Each row was made from one small tree. Brackets hold a mark, then the marks that hang from it, in alphabetical order. Every link used is in the known rows. Write each row's tree.
(in the rows, 100 means zero)
Known rows
{varel {gogu diduro} kagu lofuf}: 101 105 161 69 107 113 136 109 105 96 88 108 91 137 104 103 87 120 80 124 72 99 124 117 95
{mafome luzos {pelum {kagu {varel gogu lofuf}}}}: 85 86 116 135 112 106 60 96 133 94 113 131 85 125 99 110 73 118 77 127 104 95 122 140 104
{dilub {lofuf {varel kagu}}}: 106 91 103 91 75 121 95 101 124 110 110 123 82 92 96 83 75 120 111 116 79 81 123 129 103
{pelum {kagu varel}}: 86 80 112 135 94 120 90 97 128 101 99 124 82 91 95 113 89 128 103 111 79 80 119 132 113
{varel kagu lofuf}: 97 99 129 84 98 123 129 97 115 100 89 116 91 128 100 105 85 112 88 116 71 88 130 119 106
{lofuf {diduro {gogu {vafi kagu}}} varel}: 94 61 101 128 76 105 103 91 126 97 116 97 76 103 103 74 71 135 94 96 73 87 120 141 98
{kagu {varel gogu}}: 95 87 101 125 87 105 62 111 119 106 97 119 84 103 97 87 105 124 115 108 82 68 117 133 99
{gogu {diduro lofuf}}: 87 70 129 140 93 116 102 96 116 98 116 96 82 116 102 96 86 128 92 105 87 93 121 130 96
{pelum kagu}: 83 85 120 121 90 119 115 86 124 97 105 118 84 102 98 114 89 123 96 111 73 97 119 131 111
{diduro gogu}: 88 74 100 123 87 112 87 91 119 96 120 104 86 128 102 86 96 120 103 104 77 72 124 142 96
{pelum kagu {mafome luzos}}: 75 84 117 130 102 116 124 83 136 93 118 116 83 123 94 141 75 119 83 122 91 99 114 137 105
{luzos {mafome pelum}}: 93 74 95 122 83 111 79 95 122 103 118 115 78 125 96 89 91 109 92 111 101 79 122 144 99
{dilub {lofuf varel}}: 102 87 95 104 67 115 89 103 125 112 114 121 81 86 96 75 79 122 119 109 82 76 119 129 102
{mafome luzos {pelum {kagu {varel {lofuf diduro}}}}}: 82 78 108 147 114 103 70 88 134 97 112 131 80 117 98 109 66 122 74 121 108 96 122 139 107
{mafome luzos pelum}: 82 78 100 142 100 101 48 81 127 98 122 121 82 127 102 97 81 109 87 116 110 101 123 146 95
{dilub {lofuf {varel gogu}}}: 105 94 100 92 67 110 91 109 122 109 114 120 83 93 97 72 84 123 117 113 78 79 116 129 99
{pelum {mafome luzos}}: 80 83 101 131 94 108 102 87 129 100 117 110 83 129 96 120 85 112 96 114 98 88 116 139 94
{pelum {kagu {varel {lofuf diduro}}} {mafome luzos}}: 80 85 113 137 110 113 128 96 139 99 105 122 82 117 90 136 68 128 80 122 95 81 115 130 110
{mafome {pelum {kagu {varel {gogu diduro vafi} lofuf}}}}: 88 79 138 130 108 115 83 109 123 97 103 117 81 117 100 102 77 127 80 123 96 93 122 133 104
{vafi {gogu varel} kagu}: 90 86 130 128 74 105 95 98 120 100 117 104 91 101 116 101 89 115 105 83 51 89 125 160 110
{vafi kagu}: 90 84 113 122 76 113 104 92 121 98 108 116 89 110 107 97 95 113 103 91 65 101 121 143 110
{vafi {kagu varel}}: 93 79 104 136 81 113 78 103 125 102 102 122 87 99 104 97 95 118 110 91 70 84 121 145 112
{luzos {mafome {pelum {kagu varel}}}}: 93 72 100 130 90 116 77 99 129 102 115 123 77 114 93 103 85 116 89 116 100 75 121 145 107
{pelum {kagu {varel lofuf}}}: 89 87 119 124 96 122 108 104 128 101 94 125 85 98 95 113 85 127 98 113 76 76 121 124 116
{diduro {gogu varel} lofuf}: 87 62 97 147 92 120 75 94 125 94 137 85 88 136 100 91 88 132 92 108 72 50 128 151 98
{dilub {lofuf {diduro {gogu vafi}} {varel kagu}}}: 103 78 103 102 84 118 109 99 123 105 120 109 78 102 97 70 63 134 100 113 78 86 123 135 99
{mafome luzos {pelum {kagu {varel {gogu diduro} lofuf}}}}: 85 82 131 136 118 104 63 98 129 94 113 127 83 124 101 113 71 122 74 128 108 99 120 139 101

Write each row's tree
91 75 128 110 108 129 93 104 115 95 114 86 91 137 102 99 80 129 94 118 68 66 132 143 95 -> {diduro {gogu vafi {varel kagu lofuf}}}
92 93 135 108 92 105 118 98 114 105 101 102 88 109 108 99 80 121 93 100 62 78 129 139 103 -> {vafi {gogu {varel kagu {lofuf diduro}}}}
96 78 98 131 87 115 103 108 122 105 123 113 81 105 100 69 73 134 108 98 75 86 122 146 106 -> {dilub {lofuf {diduro {gogu {vafi {kagu varel}}}}}}
91 75 105 121 88 116 94 92 127 99 119 119 77 121 95 103 85 113 84 116 96 86 121 143 106 -> {luzos {mafome {pelum kagu}}}
98 77 104 105 82 103 110 82 123 106 95 114 75 91 96 88 76 127 91 108 81 87 120 125 99 -> {lofuf diduro {varel kagu}}
104 87 100 97 78 111 114 95 123 112 108 123 78 87 95 76 69 128 103 111 81 86 120 127 103 -> {dilub {lofuf diduro {varel kagu}}}
83 90 126 126 112 120 117 110 136 93 108 113 85 128 93 135 71 127 83 129 89 89 116 133 106 -> {pelum {kagu {varel {gogu vafi} lofuf}} {mafome luzos}}
92 89 128 110 83 113 101 107 114 92 108 101 88 122 106 87 95 121 102 102 62 112 119 141 100 -> {varel {gogu {vafi kagu}}}
91 84 150 125 77 104 116 99 115 95 115 106 87 106 121 97 84 115 98 81 60 116 123 151 106 -> {vafi {gogu diduro} kagu}
92 79 122 132 89 126 94 114 122 98 101 105 87 109 104 93 82 123 107 96 68 97 126 138 110 -> {gogu {vafi {kagu {varel lofuf}}}}
95 88 114 121 96 107 97 120 117 104 89 109 83 110 96 79 88 133 102 107 79 76 120 124 101 -> {kagu {varel {gogu vafi} {lofuf diduro}}}
94 65 88 122 75 96 98 85 125 102 112 105 75 100 98 74 79 132 96 101 82 69 118 134 94 -> {lofuf {diduro gogu} varel}
99 99 171 75 112 122 135 116 104 92 90 96 90 139 105 101 79 125 81 125 71 112 126 119 93 -> {varel {gogu diduro vafi} kagu lofuf}
84 90 136 123 115 113 121 108 133 95 106 117 85 126 94 140 73 128 80 130 94 85 113 130 103 -> {pelum {kagu {varel {gogu diduro} lofuf}} {mafome luzos}}
95 77 106 122 92 118 91 104 129 102 110 124 79 120 93 103 81 115 85 117 98 72 123 138 109 -> {luzos {mafome {pelum {kagu {varel lofuf}}}}}
97 83 110 113 92 114 92 109 127 99 110 123 80 125 94 100 85 116 82 120 95 75 121 138 107 -> {luzos {mafome {pelum {kagu {varel gogu lofuf}}}}}
96 83 125 126 87 107 83 111 119 99 102 117 87 105 107 96 97 122 105 97 71 91 117 143 105 -> {vafi {kagu {varel {gogu diduro}}}}
84 64 151 138 108 119 79 108 107 105 109 79 82 100 102 105 83 137 109 112 84 85 120 138 86 -> {gogu diduro vafi varel}
92 84 152 112 92 111 107 111 108 92 108 94 86 120 110 92 90 127 97 104 69 119 116 138 94 -> {varel {gogu diduro {vafi kagu}}}
79 80 109 144 107 117 99 93 140 98 113 122 81 113 91 141 76 124 90 123 96 82 114 139 107 -> {pelum {kagu varel} {mafome luzos}}
96 99 146 89 95 103 128 113 106 99 94 106 89 128 104 91 94 122 92 114 76 91 118 116 93 -> {varel {gogu diduro} lofuf}
78 78 113 141 107 108 65 77 132 92 123 126 82 122 101 114 73 114 77 122 105 109 122 145 103 -> {mafome luzos {pelum kagu}}
95 83 102 110 94 111 109 96 117 109 121 111 83 110 97 79 77 131 101 112 76 73 123 141 100 -> {dilub {lofuf {diduro {gogu {varel kagu}}}}}
81 75 106 152 110 108 45 86 135 96 118 131 81 114 98 113 73 118 83 123 110 96 122 147 105 -> {mafome luzos {pelum {kagu varel}}}
98 95 109 111 90 107 84 119 119 106 89 120 88 112 97 87 99 123 108 110 79 63 120 124 102 -> {kagu {varel gogu lofuf}}
89 86 116 125 99 110 81 102 127 99 102 129 83 117 98 101 85 120 82 121 93 80 122 133 109 -> {mafome {pelum {kagu {varel gogu lofuf}}}}
84 58 146 154 106 126 82 108 113 100 121 71 83 111 102 103 76 142 98 111 83 84 124 140 90 -> {gogu {diduro lofuf} vafi varel}
83 64 106 139 98 105 98 91 115 101 117 88 80 115 99 82 83 137 97 103 77 74 122 144 93 -> {lofuf {diduro {gogu vafi varel}}}
104 90 115 83 78 109 89 96 121 100 97 113 83 105 99 93 88 119 97 118 74 84 120 128 95 -> {lofuf {varel gogu kagu}}
99 93 116 114 83 110 97 115 122 100 96 122 92 113 105 93 95 118 102 97 63 82 121 137 112 -> {vafi {kagu {varel gogu lofuf}}}
